Each row comes from the steps of one walk. Every step used is in the known rows, and no mark comes twice. Write the walk behind each row, first mark first.
In the rows, 128 means zero.
Known rows
G -> Z -> D -> T: [128 138 126 127 143 153  97 108 149 155 100 153  92 126  91 136 144 125
 120 132 102 126 143 153 150 136 161 171]
K -> E -> A: [ 76 115 147 140 110 133  92  90 140 132 132 126 102 135 188 177  85 101
  89 185 103 152 101 187 113 116 123 125]
G -> M -> D: [ 83  90 130 144 154 108 188  74 145 135 116 188 133 105 141 103 102 109
 101 140  86 112 117 135 111  88 101 103]
Z -> G -> M -> D -> Q: [117 110 128 167 192  96 165  72 158 156 100 164 142 127 161 127 147 137
 108 128 119 146 115 117 101  80  84 101]
Z -> G -> M -> D -> T: [ 91 113 131 155 153  90 175  58 161 159  80 187  83 132 149 112 114 109
  76 124  94 102 123 131 134  70 121 104]
E -> T: [ 88 114 120 133 139 124 151  98 129 155  86 165  77 129 109 131 132 135
  89 165 133  75 112 155 136 123 152 138]
K -> E -> T -> G -> M: [109 102 148 172 156  64 159  97 120 157 127 181 128 131 126 152  91  86
  95 207  96  91 140 131 162  98 137 146]
A -> E: [ 93  98 172 144 139 132 144  71  98 141  64 160  76 126 128 156 131 127
 108 173 130 106 126 154 125 138 104 110]
E -> M -> G -> T -> D -> Z: [149  90 152 171  93 187 136 120 108 154 143 145 131  85 161 100  77 101
 103 140 149  59 168  90 133  86  93 117]
G -> Z -> D: [130 136 122 123 149 150 108 108 121 131 103 155 143 143  81 147 143 112
 131 150 113 146 129 161 130 169 141 159]
G -> M: [ 86 104 122 149 142 111 159  97 136 152 107 201 115 119 122 117 114 125
  88 177  95 109 113 142 122 100 108 105]
A -> E -> M -> D -> T -> G -> Z: [142 104 208 163 180  98 194  91 139 121 145 132  88 107 142 160 122  99
 161 120 133  82 171 104 131 146  97 145]
E -> T -> D: [103 101 104 154 122 138 165 117 117 180  64 169  65 119 105 141 114 151
  79 164 131  63 130 143 123 115 165 130]
Z -> G -> M -> D -> T -> E -> A: [ 70 121 137 184 136  98 158  64 160 166  83 186  78 119 150 111  67 104
 103 157  81 126 158 136 115  66 133  90]
K -> E: [ 81  97 140 138 128 120 115  81 138 145  99 130 120 132 158 179 103 108
  68 172 108 123 103 189 129 136 121 142]
T -> G -> Z -> D -> M -> E -> A: [125 210 184  99 153 155 138 128 100  85 186 118 159 140  91 180 111 129
 202 157 116 166 184 119 115 150 124 165]
T -> E -> M -> D -> Z: [ 85 125 163 152 166 147 187 116 173 117 133 140 162  83 153 126  83 129
  96 123 128  79 172 148 114 125  96 130]
G -> Z -> D -> T -> E: [116 130 131 152 145 134 110 100 153 175  63 157 107 113  56 138 123 121
 122 157 101 114 186 164 148 154 179 182]
M -> G: [101 101 154 129 116 136 116  86 107 147  82 131 115 108 141 135 126 102
 102 154 142 121 106 160 142 127  96 151]
Z -> D -> M -> G -> T: [111 129 190 119 113 170 108  92  62 140 138 147 153 129  85  91 132  88
 131 129 114  98 166 104 144 114 129 153]
D -> M: [ 78 142 161 106 145 140 156 109 119 134 133 134 110 128 111 141 143 159
  92 146 133  93 136 151 116 149 114 132]
Z -> D: [ 90 138 136 104 146 155 113 122 121 139  98 172 136 148 100 128 131 121
  99 148 101 126 126 177 137 131 134 144]
A -> E -> T -> D -> M -> G -> Z: [144 111 207 190 119 158 142  84  41 146  62 113  41  92  76 166 127 121
 170 153 183  85 174  73 140 150 133 153]
E -> T -> G: [123 114 127 130 160  87 172 110 116 156 116 166 103 140 102 143 131 122
 102 180 130  77 131 148 152 139 145 153]
M -> E -> Z -> G: [118 168 136 117 146 128 119  61 144  98  59 125  76 142 162 187 100 134
 117 157 143 114  91 165 129 155 133 123]
M -> D -> Z -> G: [121 139 133 123 162 130 157  73 157 122  98 140 131 141 174 143 119 113
  67 114 142 122 116 164 139 124  95 105]
T -> E -> M -> G -> Z -> D: [119 131 177 157 136 157 106 124  99 134 103 129 174 104  79 137 106  83
 171 161 137 124 167 124 129 177 111 194]

Which walk is each row?
[126 135 198 153 118 156  53 114 129 132 132 104 133 103 146 162 103  63
 133 124 132 135 144 132 164 125 128 209] : K -> E -> M -> G -> Z -> D -> T
[123 105 134 144 166  79 178 108 121 152 141 203 137 124 118 119 114 112
 102 191  97 106 136 133 142 121  94 124] : T -> G -> M
[163  76 132 164  95 176 128  87 104 176 101 144 119  86 151 105  90  98
  87 148 138  75 162 111 150  89 122 119] : M -> G -> T -> D -> Z
[123 171 150 106 148 171  62 111 161 122  98 167  51 108 130 115 125 128
  91 129 107 100 124 171 175 108 188 155] : E -> Z -> D -> T
[104 101 137 138 181 129 155  89 170 152 115 119 133  94 163 134 161 155
 102 111 131 135 118 145  94 102  96 134] : M -> D -> Q
[114  98 132 146 116 161 177  97  98 178 129 152  99 130  92 119 114 149
  87 150 109  55 176 108  98 128 146 116] : G -> T -> D -> M
[ 69 165 158 127 109 183 168 113 111 133 123 118  83 114 145 166  80 183
 133 151 121 124 161 129  78 102 122 117] : T -> D -> M -> E -> A
[ 80 101 134 155 129 112 124  81 133 151  85 134  96 133 136 171 108 109
  69 173 121  86 108 169 141 121 161 152] : K -> E -> T
[166 140 134 116 174 119 130 123 111 133 136 164 162 151  74 160 143 100
 142 169 111 136 149 155 146 187 130 178] : T -> G -> Z -> D
[136 100 142 148 118 133 109  79 108 142  93 115 117 102 124 154 133  91
 140 158 150 132 110 143 135 165 100 165] : M -> G -> Z
[101  99 137 163 185 115 167  84 167 154 124 165 144  83 157 108 140 141
 113 124 106 135 127 114  97  60  85 112] : G -> M -> D -> Q
[ 67 132 128 131 130 127 175  82 126 139  70 142  94 118 118 158 110 153
 123 157 131  78 119 144 123 105 152 136] : M -> E -> T
[135 111 169 147 113 164  70  73  97 137  80 161 127 100  86  97  83  58
 132 167 111  89 168 132 158 133 175 157] : M -> G -> T -> E -> Z -> D
[ 55 104 143 176 132 110 166  79 170 161 109 185  84  78 145  90  64 116
 106 148  66 117 169 137 109  42 146  97] : G -> M -> D -> T -> E -> A
[ 90 138 190 119 120 152 118  94  86 133 116 116 117 105 120 136 138 121
 112 142 152 110 139 132 137 138  92 153] : D -> M -> G
[103 208 173 108 155 149 134  73 129  87  95 104  71 147 141 184 116 156
 120 138 157 100 124 142 120 164 134 127] : D -> M -> E -> Z -> G
[ 65 194 184  99 142 168 165 108 100 117 101 140 123 132  66 140 127 163
 142 130 124  93 163 125 138 107 164 158] : Z -> D -> M -> E -> T
[ 76 108 129 149 138 113 145  90 156 195  59 153  77 100  99 137 117 151
  73 166 106  73 167 180 141 128 156 145] : D -> T -> E
[135 183 166 116 174 124 133 103 126  87 128 190 145 115 116 132  78 110
 157 169  90 120 146 124 161 109 140 139] : T -> G -> M -> E -> Z -> D
[154 112 113 146 128 139 135  67 135 160 107 162 122 162 150 126 120 108
  69 151 132  86 139 140 142 123 120  92] : D -> Z -> G -> T
[ 68 113 159 138 135 129 130 117 145 127 140 131 135 129 175 172  99 112
  76 166 119 103 108 163 112 139 100 148] : K -> E -> M
[161 111 120 135 166  93 156 104 124 147 137 139 130 136 107 171 140 113
 135 180 127 117 133 153 131 197 108 160] : T -> G -> Z
[131 105 190 166 148 147 178  58 120 113 124 156 128 145 177 127 101  85
 118 116 137  69 160  88 124 114  82  63] : A -> E -> M -> D -> Z -> G -> T
[150  85 100 155 114 168 155  98 134 177 114 166 111 108 132 117  94 133
  67 152 111  65 169 129 130 100 140  93] : G -> T -> D -> Z
[ 74 109 153 122 155 136 190 114 149 116 147 143 134 117 164 129 112 118
 107 114 121  93 109 144  89 124  93 128] : E -> M -> D
[158 129 187 170 129 162 133  60  75 129  79 149  26 152 113 151 111 121
 114 161 138  53 169  90 122 154 156  81] : A -> E -> Z -> G -> T -> D -> M
[ 89 113 172 133 115 148 125 124 109 132 125 135 126 106 158 129 118 102
 119 149 154 102 108 136 125 131  73 148] : E -> M -> G
[113 160 157 113 150 159  46 100 141  96 107 140 114 127 153 166  94  92
  92 155 103 133 107 186 160 144 170 164] : K -> E -> Z -> D
[127  92 193 195 211  74 203  74 120 153 114 178 113  93 128 122 141 121
 156 150 126  99 171  72 133  63 102 111] : A -> E -> T -> G -> M -> D -> Q
